Each row was made from one walk, in order. Every step used is in the known rows, and no mark comes twice. Write each row's walk.
Known rows
gavim > toli > sife > fufak > nagi: [ 38.2 -15.4   9.0  15.1  -2.3 -21.5   5.5  -8.6 -50.8 -39.7 -45.0  15.0
  25.7 -28.9  36.1  30.4 -25.5  29.3 -12.1   4.4  -8.6  10.5  -1.5 -22.9]
gavim > fufak: [ 32.7 -13.0 -13.2   6.5   1.7   2.0 -17.1 -16.5  14.8 -58.6 -51.6  41.4
  14.4  -6.0  27.5  42.3 -12.8  15.8   4.4 -26.0   6.2   3.0   9.4  -8.5]
sife > fufak > toli > vaso > gavim > nagi: [ 26.8 -10.2  17.9  10.0   4.4   3.1  16.9 -11.9   8.2 -21.5 -24.3  16.6
  16.2  -7.6  36.5  30.3 -25.1  27.5 -13.3 -43.3  30.2   1.8  11.6  -9.9]
fufak > toli > vaso > gavim > nagi: [ 35.0 -16.1  17.3   9.0  12.2  12.6  14.5  -3.9   7.2 -28.5 -26.8  23.7
  19.8  -9.3  36.6  33.7 -20.5  27.3 -11.5 -50.6  22.0   6.8  18.1  -8.6]
sife > vaso: [ 16.1 -23.6  -4.7  27.1  18.3 -18.1   0.1  -3.3  14.5 -44.5 -26.5  35.9
  23.3 -26.3  27.4   9.8 -16.5  22.5  -8.7  -8.5  -7.4 -16.6  12.5  -7.1]
fufak > sife > gavim > toli > vaso: [  7.7 -22.6  28.1  15.2  -1.2  16.5  -2.8  39.4 -26.2 -35.9 -39.4   4.1
  16.5 -19.4  16.1  59.0 -14.2  41.0   8.9 -15.6  -9.6   5.5   0.3 -16.1]
vaso > fufak > toli > sife > gavim > nagi: [ 40.3  11.8 -20.8  -7.1  19.0  -9.7  13.9  -1.0 -11.0 -34.4 -18.3  17.0
  37.6 -13.4  53.5  30.9 -21.2  11.4 -14.1 -23.0  10.4   7.9  18.0  -1.7]
fufak > nagi: [ 50.5 -21.7 -11.7  15.2   7.9 -25.0   2.0  -9.4 -27.8 -52.0 -52.4  32.1
  18.4 -27.5  30.0   6.5  -7.8  33.6 -12.8  -4.7 -25.0   9.0   9.7 -21.7]
sife > fufak > toli > vaso > gavim: [ 11.0 -41.1  42.6  23.9 -12.8  -2.3  12.8  -0.8  17.3 -29.5 -37.7  14.7
  13.8 -13.5  21.5  18.0 -21.5  34.7 -11.3 -22.5  11.2  -1.9   7.0  -1.3]
vaso > fufak > sife > gavim > toli: [ 29.7 -18.9 -12.1  27.7   6.9 -18.6  13.5  17.7 -21.4 -39.4 -46.0   5.4
  18.7  -6.9  22.7  34.3 -22.3  38.0  10.0   2.2  -8.0   4.8  16.8   2.5]
toli > sife: [ 32.9 -19.2  21.7   4.7  17.6  -1.7  -3.8  12.1   6.1 -68.0 -37.4  33.3
  38.8 -33.6  49.3  21.3 -20.5  19.5 -17.7 -20.6 -19.0  -1.5  -9.8 -15.7]
vaso > gavim > nagi: [ 46.2  -0.9 -11.8  17.3  21.4 -17.9  21.9 -20.3  25.0 -47.9 -26.8  32.3
  21.4  -1.9  49.1  23.6 -24.6  27.2 -16.9 -41.8  19.1 -10.7  11.9 -11.8]
toli > sife > vaso > fufak > nagi: [ 39.8 -19.7 -22.8  19.7  -3.7 -18.8   9.4 -26.3 -46.2 -42.5 -40.1  36.0
  25.7 -40.1  34.0  15.1 -21.0  13.3 -10.5  -9.4 -19.3   9.3  25.7  -9.2]
sife > gavim > toli > vaso > fufak: [ 12.1 -22.1   3.5  26.1  -4.0  -4.8   1.9   4.4   1.8 -54.7 -34.6   9.6
  14.0 -12.6  12.5  36.5 -29.4  34.0   8.4  -9.8  -5.4   5.2  15.3  13.0]
gavim > toli > vaso: [ 10.7 -35.9  43.4  20.9  10.7  23.7 -10.2  29.5   0.0 -53.4 -40.1  11.6
  15.9 -18.6   9.6  49.0 -20.0  44.4   7.2 -22.2  -5.5  10.0   3.8  -6.6]
vaso > fufak: [ 34.9 -25.2 -13.1  25.7   8.0 -24.2   3.0 -21.8  28.3 -70.0 -44.9  31.7
  13.4 -14.1  24.7 -10.8 -25.7  28.4  -2.9 -13.6 -14.1   1.2  16.2  12.6]
sife > gavim: [ 23.0  -0.8 -22.0  12.7  12.2 -42.5   6.2   9.5  20.8 -56.0 -26.1  19.6
  25.9  -9.8  37.1  15.9 -10.9  30.2 -13.2  10.7 -14.8 -22.1  -2.9  -6.8]
toli > vaso > fufak > sife > gavim: [ 17.5  -7.2 -15.1   8.2 -12.2 -14.7   8.4   8.0 -18.1 -37.4 -40.1  16.3
  14.8 -21.4  31.5  22.8 -10.8  25.0   2.6 -10.3 -17.8  -7.5   3.2 -13.2]
gavim > nagi: [ 45.9   2.4 -11.3   4.7  32.0  -7.1   2.7  -7.9  16.0 -52.6 -29.0  31.4
  21.1  -8.2  43.2  20.3 -17.0  27.1 -10.9 -35.4   6.6  -0.1   7.9 -14.9]
vaso > gavim: [ 32.9 -28.9   3.2  32.0   5.5 -30.9  19.3 -12.3  39.3 -60.8 -41.5  33.9
  17.8  -8.9  37.4   7.1 -22.6  34.4 -17.0 -21.2  -2.5 -18.6   3.8  -3.0]

Which walk is each row?
[ 38.6 -17.1 -12.4  10.7 -22.3  -4.3   0.3 -24.8 -38.9 -39.0 -55.6  39.0
  10.8 -18.9  28.0  57.6 -10.2  20.5  -2.2 -28.0   5.1   8.7  16.9 -24.4]
toli > vaso > gavim > fufak > nagi
[ 37.9 -24.5  -7.9  15.5 -11.7  -7.4   1.5 -19.0 -37.5 -49.9 -50.4  27.7
  10.8 -32.3  19.1  17.3 -16.2  30.0  -2.6 -16.0 -21.8  17.5  18.5 -11.2]
toli > vaso > fufak > nagi
[ 25.4 -12.9  -4.8   0.8   5.1 -19.7   8.6  13.7  -4.5 -41.6 -27.5  14.2
  40.6 -23.0  43.2  17.1 -16.6  13.6 -15.6   3.5 -11.5   2.9  10.3   6.9]
vaso > fufak > toli > sife > gavim
[ 42.3 -31.1  -4.1  16.1  -1.4  -4.8   5.1 -11.3 -13.3 -47.3 -62.5  30.1
   9.1 -24.6  29.2  -8.8 -16.0  27.7   6.3 -28.4 -22.3   9.9  12.3  -9.0]
vaso > fufak > sife
[ 38.8 -28.4  -2.0  22.6  -6.9  -1.9   2.0 -11.7 -47.1 -47.0 -51.9  19.7
  11.2 -26.9  13.4  30.4 -20.9  36.1   3.4 -12.9 -15.7  24.3  24.6  -5.1]
gavim > toli > vaso > fufak > nagi
[ 41.7  18.5 -29.9  -4.5  18.8 -15.6  13.7   2.4 -15.4 -32.0 -27.6  21.6
  22.7 -10.0  50.8  31.4  -9.8  22.5  -7.1 -25.6   2.9  -7.1   4.8 -25.9]
fufak > sife > gavim > nagi
[ 24.2 -39.1  14.1  47.6   9.4  -8.5  22.4   7.3 -11.7 -31.5 -44.6  20.2
  19.0 -12.0  22.9  37.5 -27.2  37.2   2.5 -19.0   6.0  -5.6  23.1  -1.1]
fufak > sife > vaso > gavim > toli
[ 18.4 -45.4  40.5  22.1  -6.1   5.1  11.1   7.5  17.0 -37.0 -40.8  21.2
  16.4 -17.6  21.6  19.0 -16.7  34.8 -10.4 -30.9   2.4   2.9  14.2   0.4]
fufak > toli > vaso > gavim
[ 16.0 -30.9  26.1  25.5  -6.8  -5.5  11.0  -0.3  29.2 -54.7 -38.0  29.1
  15.1 -17.4  28.5  26.8 -20.3  35.6 -12.6 -31.7  -0.1 -15.0  -0.5  -9.7]
toli > vaso > gavim
[ 31.0  15.0 -25.5  -4.0   4.2  -3.9  11.8  -0.8 -22.3 -30.4 -26.9  16.7
  17.1 -14.2  43.5  41.1 -16.0  20.9  -0.5 -35.1   6.2  -0.8   9.3 -21.6]
toli > vaso > fufak > sife > gavim > nagi
[ 20.5 -13.6 -12.6  17.1 -10.6  -3.1   3.7 -24.0   6.1 -41.9 -37.3  46.7
  25.9 -14.0  42.3  60.6 -23.0   0.7  -5.4 -36.4  22.7 -13.3  15.9  -8.6]
toli > sife > vaso > gavim > fufak
[ 20.9 -21.0  -8.8  24.5   5.9 -12.2   5.8 -18.9   5.2 -54.1 -30.1  36.0
  28.1 -32.6  36.0  10.6 -30.9   7.8  -7.8 -16.8  -8.7  -4.1  19.9   8.9]
toli > sife > vaso > fufak
[ 15.1 -46.8  50.4   5.9   5.8  29.9 -14.4  25.6   0.5 -35.6 -42.1  16.3
  17.5 -28.2  12.0  18.4  -8.1  34.3  -1.3 -24.8 -10.8  22.4  12.3  -2.4]
fufak > toli > vaso
[ 17.3 -28.7  15.7   7.4   9.7  18.0  -6.8   4.3 -18.5 -24.9 -31.2  34.7
  37.7 -34.4  36.1  37.0 -15.5  -1.5  -7.6 -22.9   4.9   9.3  25.2  -1.9]
gavim > fufak > toli > sife > vaso
[ 35.5 -38.0  39.8   0.3  18.3  14.0  -4.2  20.7  -5.5 -45.3 -42.4  24.5
  40.7 -34.2  40.6   8.8 -15.7  18.4 -16.6 -19.1 -15.9  20.5   8.6  -2.4]
fufak > toli > sife
[ 32.9 -36.8  17.0  44.4  15.5 -18.8  17.5   5.5  18.1 -54.7 -44.3  16.9
  19.9  -0.4  23.2  32.6 -30.2  45.2  -3.1 -13.4   5.0  -2.3  14.4   7.8]
vaso > gavim > toli
[ 21.5 -27.0  -0.5  20.0   9.7  -0.1   2.7   2.4 -17.9 -27.7 -41.3  34.8
  18.6 -34.2  30.1  11.5 -10.0  19.8  -1.9 -19.8 -13.5  -9.2  12.6 -19.6]
fufak > sife > vaso
[ 39.0 -47.8  12.1  18.3  11.3  -3.4   2.2  -5.2  11.2 -40.0 -48.2  21.2
  18.1 -16.2  15.5 -20.9 -17.6  29.2  -4.1 -13.1  -9.7  28.4  34.9  25.2]
vaso > fufak > toli
[ 33.2 -18.0 -16.8  20.6 -12.0 -16.3   7.9  -6.5 -49.1 -41.7 -44.4  13.8
  14.7 -24.0  17.0  36.7 -19.2  33.9   1.5  -0.4 -14.3  15.5  22.2  -5.1]
sife > gavim > toli > vaso > fufak > nagi
[ 41.0 -21.2 -31.1  26.1  -2.5 -26.8   9.2 -32.3 -35.1 -41.6 -43.8  36.0
  16.1 -31.8  24.3   5.3 -18.6  21.5  -7.3  -4.7 -16.5   6.8  30.9  -5.2]
sife > vaso > fufak > nagi
[ 18.8 -28.9   8.9  19.7  -4.5   3.0  -4.1  -8.6  17.5 -62.2 -41.0  25.9
   9.4 -22.2  17.1  13.3 -24.4  28.8   2.9 -24.7 -13.8   5.1  11.3   6.0]
toli > vaso > fufak
[ 22.5   9.5 -25.5  -6.2  -5.4  -8.6  -9.6  -3.7  -2.4 -51.3 -36.0  33.5
  31.1 -11.9  45.1  65.4 -12.3   2.5  -5.0 -14.4   7.2  -8.4   0.1 -14.4]
toli > sife > gavim > fufak
[ 15.2 -39.4  38.7  -1.0  -5.1  43.4 -21.9  16.0  -8.2 -30.6 -46.0  21.5
  14.3 -21.0   9.5  41.7  -5.5  22.5   6.6 -33.9   4.6  27.0  18.1  -4.5]
gavim > fufak > toli > vaso
[ 23.6 -30.7   0.8  36.4  -2.0 -19.8  24.9 -11.0   2.0 -29.7 -42.0  36.8
  17.5 -22.5  38.2  15.2 -19.5  22.8  -9.8 -26.0   0.7 -21.0  14.1 -13.7]
fufak > sife > vaso > gavim
[ 32.1 -26.7  32.9  15.4  22.8   7.2  -0.9  23.9  -7.4 -63.8 -41.4  19.9
  39.9 -24.8  39.6  40.6 -29.0  26.9  -7.6 -15.6 -12.1  10.0  -0.6  -6.6]
gavim > toli > sife
[ 17.6  -9.5  21.0   8.8   2.9 -19.2  -1.3  -6.9  11.2 -55.1 -32.2  20.9
  29.4 -24.7  44.3  13.3 -28.5  22.2 -16.8  -4.2  -3.2 -11.5 -20.4 -15.5]
toli > sife > fufak
[ 35.6   0.2 -18.7  22.6  20.1 -18.8  23.8 -22.5  17.1 -35.5 -19.2  35.1
  23.7  -8.9  47.4  30.4 -25.7  18.5 -17.0 -40.2  23.7 -17.0  19.4 -10.8]
sife > vaso > gavim > nagi
[ 22.2 -24.9 -20.8  33.2   6.7 -22.8   5.8 -25.9  17.7 -53.2 -32.3  35.2
  17.5 -21.8  23.1  -0.6 -27.6  16.5  -2.1 -10.9  -6.1  -7.6  26.6  13.5]
sife > vaso > fufak
[ 38.2 -14.2  -9.2  15.0  -3.6 -36.1   4.4 -23.7 -28.7 -43.4 -44.9  22.5
  13.6 -23.6  29.9   4.4 -15.6  34.7 -13.0   6.9 -12.3   0.6  -0.1 -23.9]
sife > fufak > nagi
[ 28.7 -48.2   5.3  25.4  11.2  -0.9   3.9  -8.4   4.6 -26.2 -38.7  23.7
  19.9 -21.7  14.1 -15.8 -18.4  19.5  -3.0 -10.5  -4.2  21.1  42.1  25.8]
sife > vaso > fufak > toli
[ 24.0   7.4 -35.8   1.1  -4.4 -17.9  -9.8  -9.5  10.9 -51.5 -37.8  32.5
  19.7  -1.1  33.9  53.2  -8.9  12.0   0.9  -6.8   8.3 -10.2   6.9  -9.8]
sife > gavim > fufak
[ 17.2 -15.7  29.5  18.8   8.1 -14.7   1.6   2.6  -0.9 -50.4 -34.5  10.3
  30.0 -18.2  36.4  30.3 -34.3  29.6  -8.0  -0.5   3.8  -2.9 -12.7  -7.0]
gavim > toli > sife > fufak
[ 26.8 -37.3  20.1  19.9  -7.5  19.5  -0.2   8.3 -31.2 -38.4 -60.5  18.3
   6.1 -25.7  16.3  23.4 -19.1  35.0  16.4 -33.8 -16.3  20.8  14.6  -8.5]
gavim > toli > vaso > fufak > sife
